Each row was made from one walk, in order. Every step used is in the known rows, and no mark comes twice. Write each row's walk.
Known rows:
vufo-telu-ziresu-sabana: -.04 -.04  .07  .15  .14  .05 -.03 -.01  .23 -.07 -.08 -.14 -.08  .06  .15  .00  .19 -.06 -.04 -.06  .19  .29  .03 -.02 -.14  .10  .08  .17 -.04
telu-vufo:  .01  .01  .04  .01 -.08 -.23  .01  .04 -.03  .00 -.03 -.12  .00  .17 -.11  .14 -.03  .08 -.03 -.14  .11 -.08  .26  .03  .00  .05  .12  .28 -.12
leru-gezam-melutav-vufo-telu-ziresu: -.07 -.10  .16  .03  .21 -.03 -.03 -.03 -.14  .05 -.16  .19  .06 -.08  .08  .06  .05 -.34 -.03  .02 -.01 -.26  .07  .14 -.09  .00  .01  .26 -.01
gezam-simut-vufo-telu-ziresu-naku-tilu: -.17 -.10 -.13 -.31  .17 -.15 -.04  .03 -.26  .09  .03 -.09  .24  .14  .18 -.07 -.20  .02  .05 -.11  .00  .62 -.15  .08 -.07  .18 -.01  .11  .18
simut-vufo-telu-ziresu-sabana: -.03 -.02 -.09  .04  .14 -.04 -.05 -.06  .24 -.16 -.12 -.18  .06  .09  .17 -.03  .12  .09 -.12 -.01  .13  .41 -.03  .03 -.13  .06  .04  .07 -.01
naku-ziresu: -.04 -.01  .00  .07 -.16 -.11 -.11  .11 -.09 -.01  .02  .09  .08 -.06 -.09  .03 -.23 -.02 -.10  .00  .09 -.18  .27  .07 -.09  .04  .04  .14 -.12
gezam-melutav-vufo-sabana: -.07 -.07 -.04 -.21 -.12 -.10 -.05 -.02 -.15 -.06 -.13 -.01  .07 -.10 -.28  .10  .23 -.11 -.20 -.14 -.18 -.43  .24  .16 -.16 -.07 -.07  .24  .07
seri-gezam-melutav-vufo-sabana: -.03 -.16 -.04 -.10 -.01 -.13  .05  .05 -.19 -.14 -.09  .01 -.06 -.04 -.28  .03  .19  .04 -.21 -.20  .01 -.62  .20  .19 -.16 -.14 -.07  .18 -.03
vufo-telu-ziresu: -.06 -.02  .01  .03  .13 -.13 -.03  .04  .01 -.13  .01 -.13 -.10 -.01  .04 -.01  .14 -.10  .07 -.04  .24  .24  .23  .00 -.06  .11  .03  .27  .00
melutav-vufo: -.04 -.02 -.09 -.10 -.05 -.13 -.04  .07 -.01 -.11 -.10 -.09  .02 -.13 -.22  .07  .19 -.09 -.05 -.07  .01 -.41  .28  .11 -.03 -.02  .10  .25 -.17
vufo-simut: -.02 -.02 -.15 -.03 -.08 -.21 -.12  .08 -.14 -.17  .01 -.11 -.16 -.06 -.20  .08  .31  .06 -.04 -.18  .01 -.15  .34  .05 -.11  .00 -.08  .18 -.18
leru-gezam-simut-vufo-sabana-ziresu-telu:  .01  .01 -.26 -.14  .13 -.15 -.06 -.12 -.26  .28 -.16  .03  .32 -.03  .14  .20 -.48  .08 -.24 -.23 -.22  .18  .02  .07 -.06 -.16 -.11 -.09 -.03
seri-gezam-simut-vufo-telu-ziresu: -.06 -.11 -.19 -.02  .28 -.22  .09  .06 -.11 -.04  .04 -.14  .02  .10 -.05 -.06 -.08  .20 -.05 -.13  .17  .15 -.05  .06 -.07  .00  .02  .07 -.03
tilu-naku-ziresu-telu:  .05  .07 -.09 -.01 -.17 -.03 -.21  .14  .14 -.05 -.09  .18  .13 -.04  .15  .07 -.31 -.05 -.04 -.12  .06 -.01  .12  .09 -.13  .07  .01  .01 -.11
gezam-melutav-vufo: -.05 -.03  .02 -.05 -.09 -.10 -.04  .07 -.13 -.07 -.16  .07  .08 -.04 -.23  .05 -.09 -.14 -.14 -.06 -.08 -.42  .25  .19 -.12 -.03 -.03  .24 -.09
leru-gezam-melutav-vufo: -.05 -.09  .10  .08  .02 -.07 -.05  .02 -.23  .12 -.17  .26  .10 -.11 -.11  .16 -.21 -.22 -.09 -.05 -.20 -.62  .14  .20 -.07 -.10  .01  .22 -.16
melutav-gezam: -.01 -.02 -.10  .14 -.03 -.18  .04  .16 -.07 -.12  .05 -.09 -.21 -.07  .00  .00 -.10  .04  .01 -.09  .00 -.42  .47  .10 -.07  .05 -.03  .17 -.29
tilu-naku:  .03 -.01 -.04  .05 -.21 -.15 -.11  .14  .08 -.12  .01 -.08 -.11 -.08 -.13  .12 -.07 -.06  .16 -.19 -.11 -.04  .17  .11 -.03 -.01  .02  .21 -.11
vufo-sabana: -.05 -.05 -.12 -.08 -.12 -.17 -.05  .03 -.06 -.01  .02 -.16 -.08 -.10 -.18  .09  .28  .00 -.05 -.17 -.06 -.13  .27  .03 -.07 -.03 -.02  .23  .02
simut-vufo: -.04  .01 -.20 -.06 -.08 -.25 -.07  .06 -.04 -.14 -.05 -.13  .09 -.01 -.16  .03 -.16  .14 -.06 -.04 -.04  .03  .22  .09 -.03 -.02 -.01  .15 -.09
leru-gezam-simut-vufo-sabana: -.10 -.09 -.22 -.13  .01 -.20 -.02 -.07 -.21  .38 -.03  .00  .15 -.12 -.17  .24 -.03  .10 -.08 -.16 -.41 -.18 -.11  .06 -.02 -.16  .01  .10  .00
vufo-sabana-ziresu-naku:  .01 -.11 -.01 -.06 -.13 -.06 -.05 -.01 -.25 -.05 -.01 -.27 -.02 -.14  .02  .11 -.28  .00 -.11 -.31  .16  .31  .34  .13 -.14 -.04 -.15  .12  .10
seri-gezam-simut-vufo: -.03 -.11 -.23 -.02  .07 -.27  .07  .13 -.14  .05  .02 -.09  .04  .06 -.26  .02 -.35  .30 -.12 -.18 -.05 -.17  .01  .11 -.04 -.09  .00  .04 -.19
tilu-naku-ziresu-telu-vufo:  .09  .09  .00 -.07 -.19 -.11 -.18  .07  .16  .00 -.12  .16  .19  .19  .21  .14 -.24  .02 -.06 -.17  .16  .01  .07  .06 -.10  .10  .13  .04 -.08
leru-gezam-melutav-vufo-telu: -.09 -.09  .06  .02  .18 -.04 -.02 -.03 -.03  .13 -.11  .26  .12 -.19 -.01  .17  .02 -.28 -.02  .00 -.03 -.43  .00  .19 -.07 -.05  .08  .39 -.10
seri-gezam-simut: -.02 -.13 -.09  .11  .08 -.18  .12  .16 -.17  .12  .05 -.08 -.10  .05 -.24  .06 -.26  .19 -.04 -.21  .01 -.33  .08  .07 -.06 -.06  .03  .11 -.23
seri-gezam-leru:  .06 -.18 -.02  .12  .08 -.22  .04  .22 -.04  .08  .11  .11 -.13  .03 -.19 -.03 -.10  .18 -.01 -.24  .18 -.48  .23  .11 -.02 -.06 -.04  .15 -.25

Which walk is each row?
-.09 -.11 -.03 -.12 -.04 -.13 -.07  .15 -.23  .01  .00 -.06  .07  .04  .05 -.02 -.25 -.04  .10 -.16  .06  .08  .19  .10 -.05  .13  .03  .19 -.02 -> ziresu-naku-tilu
-.03 -.14 -.11  .08  .29 -.04  .10  .01  .12  .05 -.05 -.15  .01  .16  .06 -.04 -.06  .28 -.17 -.15  .13  .22 -.28  .04 -.16 -.01  .05 -.03 -.10 -> seri-gezam-simut-vufo-telu-ziresu-sabana
-.09 -.01 -.22 -.11 -.04 -.23 -.01  .07 -.14  .09 -.01 -.09  .15  .02 -.25  .09 -.27  .15 -.09 -.12 -.21  .00  .00  .09 -.04 -.04  .00  .11 -.07 -> gezam-simut-vufo
 .03 -.08  .04  .09 -.08 -.06 -.04  .08 -.26 -.06 -.03 -.20  .00 -.08  .03  .08 -.59 -.02 -.08 -.23  .23  .30  .35  .16 -.11 -.01 -.09  .11 -.08 -> sabana-ziresu-naku
 .02 -.09 -.04  .09  .01 -.20  .01  .21  .00  .07  .14  .10 -.13 -.07 -.02 -.03 -.01  .06  .03 -.17 -.03 -.56  .41  .13 -.04  .02 -.09  .17 -.29 -> melutav-gezam-leru
-.01 -.01 -.03 -.14 -.12 -.24 -.01 -.05 -.06  .03 -.01 -.17 -.01  .12 -.13  .17  .38  .10 -.10 -.22  .05 -.13  .22  .00 -.04  .01  .08  .28  .05 -> telu-vufo-sabana
-.03 -.06  .06 -.01  .19  .09 -.02 -.04  .29 -.12 -.18 -.15 -.02 -.05  .11  .02  .44 -.15 -.08 -.02  .19  .04  .02  .04 -.14  .06  .15  .18 -.10 -> melutav-vufo-telu-ziresu-sabana
-.08 -.02 -.27 -.03  .00 -.25  .05  .10 -.16  .05  .05 -.11  .00 -.03 -.07  .05 -.30  .22 -.08 -.11 -.27 -.27  .20  .13 -.08  .00 -.05  .07 -.22 -> melutav-gezam-simut-vufo
-.05 -.12 -.06 -.24 -.05 -.14 -.09  .01 -.36 -.03  .02 -.18  .09  .02  .11  .00 -.16 -.07 -.06 -.28  .05  .39  .36  .10 -.07  .03 -.15  .10  .12 -> vufo-sabana-ziresu-naku-tilu
-.06 -.06  .16  .03  .14  .13 -.04 -.04  .15 -.12 -.22 -.01  .04  .06  .08 -.01  .21 -.18 -.20 -.02  .11  .00 -.03  .12 -.24  .05  .03  .18  .01 -> gezam-melutav-vufo-telu-ziresu-sabana
 .07  .06 -.04 -.18 -.22 -.12 -.18 -.02  .15  .01 -.09  .09  .19  .12  .17  .15  .13  .04 -.11 -.25  .09  .04  .05  .04 -.13  .05  .07  .05  .07 -> tilu-naku-ziresu-telu-vufo-sabana
-.11 -.16 -.04 -.03  .19 -.05  .00 -.05 -.18  .31 -.04 -.05  .15 -.09  .21  .14 -.34  .03  .04 -.10 -.01  .32 -.24  .13 -.08  .03  .03  .10  .08 -> leru-gezam-simut-vufo-telu-ziresu-naku
 .05 -.07  .08 -.10 -.13 -.14 -.02 -.06 -.24  .02 -.02 -.29  .04  .09  .08  .18 -.19  .07 -.15 -.35  .23  .34  .32  .11 -.11 -.02 -.03  .18  .10 -> telu-vufo-sabana-ziresu-naku
 .01 -.04  .11  .18 -.03  .02 -.04  .05  .05 -.07 -.15 -.17 -.11  .09  .09 -.03 -.05  .00 -.10 -.10  .04  .09  .15  .00 -.13  .05  .01 -.01 -.11 -> telu-ziresu-sabana
-.06 -.12  .07  .02  .09 -.02 -.02  .05 -.04 -.09 -.01 -.21 -.08 -.07  .16  .02 -.03 -.06  .09 -.11  .35  .38  .13  .09 -.14  .15  .01  .20  .09 -> vufo-telu-ziresu-naku
-.05 -.10 -.19 -.22 -.10 -.12 -.04 -.06 -.33  .14 -.01 -.28  .21 -.07 -.07  .15 -.45  .16 -.24 -.31 -.09  .42  .06  .17 -.15 -.10 -.16  .01  .15 -> gezam-simut-vufo-sabana-ziresu-naku
 .13  .12 -.03  .01  .02 -.17 -.03 -.01 -.10 -.06 -.16 -.08  .15  .26  .22  .11 -.44  .05 -.18 -.21  .28  .24  .38  .04 -.06  .04  .01  .08 -.16 -> sabana-ziresu-telu-vufo
 .00  .06 -.09  .00 -.04 -.03 -.13  .11  .01  .00 -.11  .18  .17 -.01  .10 -.01 -.36  .01 -.16 -.01  .20 -.11  .24  .05 -.13  .08  .03  .00 -.13 -> naku-ziresu-telu
-.05 -.03 -.12  .11  .00 -.17  .08  .15 -.16  .12  .09 -.07 -.10 -.05 -.08  .08 -.18  .09 -.01 -.16 -.18 -.41  .27  .08 -.09  .03 -.03  .12 -.27 -> melutav-gezam-simut
 .03 -.03  .06  .13 -.25  .08 -.19  .09  .28  .01 -.06  .08  .02 -.02  .05  .10 -.17 -.01 -.08 -.12 -.04 -.02 -.01  .09 -.18  .01  .09  .04 -.14 -> tilu-naku-ziresu-sabana
 .15  .11 -.13 -.10  .04 -.22 -.11 -.04 -.16 -.16 -.16 -.08  .04  .23  .19  .12 -.03  .10 -.24 -.29  .28  .23  .41  .05 -.12  .02 -.06  .04 -.20 -> sabana-ziresu-telu-vufo-simut
-.13 -.11 -.10 -.13  .09 -.08  .00  .01 -.13  .09  .01 -.21  .14 -.03  .07  .05 -.28  .09 -.03 -.12  .09  .49 -.14  .11 -.14  .09 -.01  .09  .16 -> gezam-simut-vufo-telu-ziresu-naku
-.06 -.01 -.15 -.08  .12 -.22 -.06 -.01  .01 -.22 -.03 -.15  .07  .01  .03 -.06  .06  .01 -.01  .01  .17  .38  .15  .04 -.04  .07  .00  .19  .03 -> simut-vufo-telu-ziresu
 .06  .06 -.18 -.08  .01 -.10 -.08 -.03 -.11 -.07 -.12 -.12  .07 -.02  .10  .06 -.18 -.01 -.21 -.23  .13  .23  .38  .02 -.12 -.05 -.14  .02 -.01 -> vufo-sabana-ziresu-telu
-.05 -.09 -.01  .15  .04 -.12  .02  .05 -.21  .40  .00  .07  .03 -.08 -.11  .23 -.28 -.06  .04 -.12 -.26 -.35 -.03  .06  .00 -.09  .08  .16 -.19 -> leru-gezam-simut
-.08 -.05 -.09 -.02  .17  .00  .00 -.05  .17  .13 -.09 -.18  .11  .10  .08  .04  .00  .11 -.16 -.06 -.03  .40 -.24  .01 -.16  .05  .06  .05 -.01 -> gezam-simut-vufo-telu-ziresu-sabana
-.08  .01 -.24 -.12  .10 -.22 -.05  .01  .10 -.12  .02 -.11  .12 -.06 -.07  .07  .07  .10  .02 -.02  .13  .25  .08  .07 -.01  .03  .06  .32 -.04 -> simut-vufo-telu
-.08 -.09 -.08 -.09  .09 -.13 -.05  .01 -.05 -.19 -.04 -.23  .06 -.04  .15 -.01 -.18  .08  .01 -.07  .26  .50  .08  .13 -.12  .11 -.02  .14  .14 -> simut-vufo-telu-ziresu-naku
-.07 -.09 -.04  .11  .27  .01 -.01 -.10  .11  .31 -.12  .01  .13  .04  .21  .11 -.12  .03 -.10 -.04 -.14  .23 -.35  .03 -.10 -.02  .11  .03 -.07 -> leru-gezam-simut-vufo-telu-ziresu-sabana
 .11  .08 -.09 -.16 -.20 -.16 -.26  .03  .05 -.10 -.10  .16  .07  .16  .17  .15  .12  .07 -.11 -.26  .16 -.02  .13  .08 -.16  .08  .02  .02 -.14 -> tilu-naku-ziresu-telu-vufo-simut
 .02  .01 -.07 -.10 -.09 -.29 -.08  .00 -.12 -.12  .00 -.12 -.12  .15 -.12  .15  .41  .12 -.09 -.25  .09 -.14  .29  .03 -.08  .03  .02  .24 -.14 -> telu-vufo-simut
 .01  .05 -.40 -.18  .10 -.19  .00 -.03 -.20  .02 -.05 -.14  .15  .01  .17  .03 -.38  .20 -.29 -.25 -.14  .08  .30  .11 -.16 -.05 -.22 -.12 -.10 -> melutav-gezam-simut-vufo-sabana-ziresu-telu
